Known rows, with every way that one mark hangs from another
(vafotog felaf keme): -.01  -.06  -.08  .30  .00  .20  .10  .27  .15  .14  .01  .08  -.26  -.13  .00  .07  .18  -.17  .45  -.06  .00
(vafotog (felaf falo) keme): -.05  -.05  .03  .38  .02  .19  .09  .35  .12  .21  .02  .04  -.30  -.27  .07  .03  .22  -.24  .49  -.09  .02
(vafotog (felaf falo) (nopo maribep)): -.06  -.01  -.14  .28  .09  .22  .02  .29  .07  .22  -.03  -.12  -.07  -.44  .06  -.02  .17  -.27  .22  -.06  -.01
(devezel maribep): -.07  -.13  -.10  .15  -.07  .03  .04  .23  .06  .01  -.09  -.06  -.04  -.07  -.01  .08  .05  -.19  -.02  .03  -.06
(devezel (maribep (nopo vafotog))): -.02  -.07  .02  .29  .01  .13  .07  .40  .11  .01  -.14  .17  -.06  .00  .13  .00  .08  -.26  -.02  -.23  -.11
(rige levit maribep): -.03  -.03  .09  .11  -.11  .12  .16  .18  .15  -.13  -.12  .09  .20  -.21  -.11  -.04  .23  -.15  .23  .19  .07
(devezel (maribep fedezu (nopo vafotog) roveru)): -.02  -.13  .01  .38  -.04  -.15  .04  .46  .01  -.03  -.06  .13  -.05  -.06  .04  -.05  .10  -.38  -.02  -.22  -.11
(vafotog keme): -.01  -.07  -.07  .20  -.04  .20  .08  .20  .17  .03  .04  .07  -.12  -.11  .01  .08  .11  -.12  .32  -.03  -.07
(rige (maribep nopo)): -.07  .00  .09  .11  -.05  .13  .25  .21  .11  -.02  -.18  .11  .17  -.07  .09  .01  .16  -.11  -.01  .01  -.13
(rige levit (maribep devezel (nopo vafotog))): .07  .01  .15  .30  -.13  .15  .21  .32  .15  -.20  -.11  .24  .24  -.22  .16  -.17  .25  -.29  .23  -.07  -.06
(nopo maribep): -.09  -.03  -.11  -.01  .01  .19  .04  .10  .15  .09  -.06  -.11  .02  -.25  .01  .10  .10  -.16  .01  .08  -.10
(bigo falo): -.02  -.09  .09  .13  -.15  .14  .06  .16  .07  .09  -.08  -.06  -.07  -.14  .00  -.06  .15  -.09  .19  -.03  -.10
(vafotog felaf keme nopo): .06  -.08  -.23  .39  .03  .24  .04  .30  .11  .07  .04  .09  -.17  -.18  .00  -.02  .13  -.16  .48  -.14  .01
(felaf falo (vafotog keme)): -.01  -.04  .05  .36  -.05  .11  .16  .27  .03  .01  .14  -.02  -.22  -.25  .10  .02  .14  -.16  .53  -.15  .05
(rige (maribep roveru)): -.08  -.01  .00  .12  -.16  -.04  .17  .20  .08  -.04  -.04  -.06  .13  -.14  -.23  -.03  .16  -.25  .04  .25  -.01
(maribep devezel fedezu (nopo vafotog) roveru): .06  -.08  .03  .38  -.18  -.09  .07  .35  .05  -.11  .07  .12  .02  -.14  .12  -.15  .16  -.37  .03  -.21  -.21
(rige (maribep nopo roveru)): -.08  -.02  .06  .14  -.13  -.02  .24  .24  .10  -.02  -.10  .03  .17  -.05  -.07  -.04  .14  -.20  -.02  .09  -.06
(devezel (maribep (nopo vafotog) roveru)): -.03  -.08  .00  .33  -.08  -.04  .07  .42  .07  -.02  -.07  .11  -.07  .04  -.03  -.04  .06  -.35  -.03  -.13  -.04
(rige levit (maribep fedezu (nopo vafotog))): .02  -.01  .20  .30  -.01  .09  .16  .38  .13  -.18  -.16  .36  .18  -.23  .10  -.10  .31  -.23  .23  -.15  -.05
(vafotog felaf keme (nopo (maribep fedezu))): .02  -.10  -.28  .36  .15  .14  .00  .32  .07  .12  .03  .00  -.12  -.42  .12  .03  .17  -.25  .47  -.18  -.07
(rige levit (maribep devezel nopo roveru)): .00  -.08  .09  .22  -.29  -.06  .22  .22  .08  -.19  -.04  .00  .29  -.17  .00  -.16  .17  -.30  .19  .13  .02
(maribep devezel roveru): .00  -.10  -.08  .19  -.27  -.05  .09  .14  .06  -.06  .11  -.17  .03  -.12  -.11  -.08  .07  -.30  .02  .12  -.09
(nopo (vafotog felaf)): -.01  .04  .01  .31  .04  .25  .05  .34  .16  .08  -.04  .21  -.21  -.14  -.07  -.02  .25  -.26  .21  -.08  -.04
(maribep fedezu roveru): -.05  -.13  -.04  .19  -.15  -.11  .03  .21  .03  -.02  .05  -.04  -.03  -.13  -.15  .00  .13  -.27  .03  .06  -.09
(devezel (maribep nopo roveru)): -.08  -.16  -.04  .20  -.13  -.10  .10  .29  .03  .03  -.09  -.06  -.01  .06  -.03  .02  .00  -.26  -.09  -.03  -.03
(devezel (maribep nopo)): -.07  -.14  -.02  .18  -.04  .04  .12  .28  .06  .03  -.18  .02  -.01  .03  .14  .04  .02  -.16  -.06  -.12  -.09
(devezel (maribep fedezu nopo)): -.06  -.19  -.02  .22  -.01  -.07  .07  .32  .01  .01  -.15  .05  .01  -.05  .19  .05  .06  -.19  -.06  -.18  -.17

Rows
-.01  -.10  -.14  .12  -.05  -.01  .04  .13  .06  -.01  .02  -.17  .10  -.40  .21  .01  .14  -.27  .02  .00  -.23
(nopo (maribep devezel fedezu))
-.03  -.05  .04  .22  -.23  -.08  .26  .21  .06  -.08  -.03  -.06  .24  -.14  .04  -.12  .12  -.27  -.02  .09  -.12
(rige (maribep devezel nopo roveru))
.00  .03  .09  .51  .08  .26  .06  .47  .17  .16  .04  .20  -.36  -.29  .05  -.01  .30  -.34  .54  -.21  .01
(nopo (vafotog (felaf falo) keme))
.01  -.15  -.02  .27  -.22  -.15  .12  .22  .01  -.08  .06  -.04  .08  -.12  .12  -.08  .10  -.29  -.01  -.09  -.21
(maribep devezel fedezu nopo roveru)
.01  -.11  -.04  .43  -.02  .00  .07  .49  .11  .00  .00  .15  -.16  .00  .03  -.01  .04  -.37  .27  -.22  -.02
(devezel (maribep (nopo (vafotog keme)) roveru))
-.08  -.21  -.04  .26  -.09  -.22  .07  .35  -.04  .00  -.08  -.03  .00  -.02  .05  .00  .04  -.29  -.08  -.10  -.11
(devezel (maribep fedezu nopo roveru))
.01  -.05  -.11  .27  -.07  -.09  .00  .29  .09  -.05  .12  -.08  .03  -.40  .03  -.07  .19  -.46  .08  -.02  -.18
(nopo (maribep devezel fedezu roveru) vafotog)
.01  -.15  -.08  .25  -.25  -.17  .06  .19  .00  -.10  .13  -.13  .05  -.20  -.04  -.08  .12  -.33  .03  .06  -.17
(maribep devezel fedezu roveru)
.04  -.14  -.29  .25  -.14  -.12  -.02  .19  .00  -.06  .12  -.26  .17  -.41  .03  -.11  .06  -.35  .04  .00  -.16
(vafotog (nopo (maribep devezel fedezu roveru)))
.02  -.07  -.12  .46  .04  .22  .04  .37  .08  .15  .05  .04  -.20  -.29  .06  -.05  .18  -.23  .53  -.19  .02
(vafotog (felaf falo) keme nopo)
-.03  -.03  -.15  .30  -.06  -.02  .07  .25  -.03  .01  .17  -.27  .00  -.39  -.05  -.08  .07  -.29  .25  -.04  .08
(felaf falo (vafotog (nopo (maribep roveru))))
-.03  -.03  -.25  .19  .09  .22  .02  .21  .11  .15  -.05  -.06  -.04  -.31  -.01  .01  .11  -.20  .19  -.03  -.03
(vafotog felaf (nopo maribep))
.03  -.03  -.08  .24  .01  .05  .00  .26  .11  -.05  .04  .01  .04  -.44  .18  -.03  .20  -.36  .07  -.11  -.23
(nopo (maribep devezel fedezu) vafotog)
-.05  .06  .01  .41  .17  .27  .03  .44  .19  .24  .03  .11  -.32  -.46  .10  .04  .28  -.38  .53  -.16  .00
(nopo maribep (vafotog (felaf falo) keme))
.01  -.04  -.17  .37  .08  .16  .09  .27  .03  .03  .16  -.15  -.09  -.44  .16  -.02  .07  -.19  .55  -.21  .04
(felaf falo (vafotog keme (nopo maribep)))
-.05  -.05  .13  .15  -.19  -.01  .21  .24  .12  -.14  -.12  .09  .21  -.10  -.11  -.09  .19  -.21  .19  .13  .08
(rige levit (maribep nopo roveru))
.06  -.07  -.10  .46  -.02  .14  .11  .29  .00  -.05  .19  -.03  -.15  -.26  .10  -.07  .09  -.16  .55  -.25  .05
(felaf falo (vafotog keme nopo))
-.03  -.09  .16  .17  -.07  .02  .20  .24  .07  -.14  -.18  .20  .24  -.20  .12  -.05  .25  -.14  .19  -.03  -.05
(rige levit (maribep fedezu nopo))
-.04  -.12  -.16  .17  -.15  -.16  .02  .17  .03  -.02  .11  -.25  .08  -.38  .04  -.02  .12  -.37  .02  .08  -.17
(nopo (maribep devezel fedezu roveru))
-.04  -.07  -.15  .10  -.18  -.03  .06  .12  .10  .01  .08  -.28  .08  -.30  -.04  -.02  .06  -.33  .03  .17  -.09
(nopo (maribep devezel roveru))
-.04  -.09  .07  .20  -.17  -.15  .13  .24  .03  -.17  -.02  .04  .21  -.28  -.19  -.08  .26  -.27  .22  .22  .07
(rige levit (maribep fedezu roveru))
-.03  -.09  -.26  .29  .02  -.04  -.02  .29  .02  .10  .04  -.12  -.03  -.37  -.08  -.04  .14  -.33  .17  -.01  -.04
(vafotog felaf (nopo (maribep fedezu roveru)))
-.01  .02  .16  .51  .10  .28  .13  .50  .17  .19  -.03  .29  -.33  -.20  .22  -.03  .26  -.29  .51  -.36  -.04
(maribep (nopo (vafotog (felaf falo) keme)))
.01  -.05  -.29  .30  .12  .24  .03  .28  .15  .15  .01  -.03  -.13  -.34  .06  .04  .11  -.23  .47  -.11  .00
(vafotog felaf keme (nopo maribep))
.03  .01  .03  .43  .09  .29  .12  .44  .21  .11  -.05  .34  -.29  -.08  .15  .01  .21  -.24  .47  -.32  -.06
(maribep (nopo (vafotog felaf keme)))
.07  -.08  .05  .35  -.06  .07  .08  .30  .08  -.11  -.01  .21  .03  -.16  .29  -.10  .19  -.28  .04  -.31  -.28
(maribep devezel fedezu (nopo vafotog))
-.01  -.06  .05  .32  -.06  -.02  .05  .36  .09  -.05  -.01  .21  -.05  -.08  .01  -.07  .17  -.30  .04  -.21  -.14
(maribep fedezu (nopo vafotog) roveru)
-.07  -.20  -.11  .25  -.14  -.25  .01  .31  -.04  -.01  -.01  -.11  -.03  -.12  -.12  .02  .07  -.32  -.03  .06  -.05
(devezel (maribep fedezu roveru))
.03  -.06  -.28  .26  .00  .17  .03  .19  .08  .09  .02  -.17  .04  -.38  .13  -.07  .11  -.29  .17  -.04  -.09
(vafotog felaf (nopo (maribep devezel)))
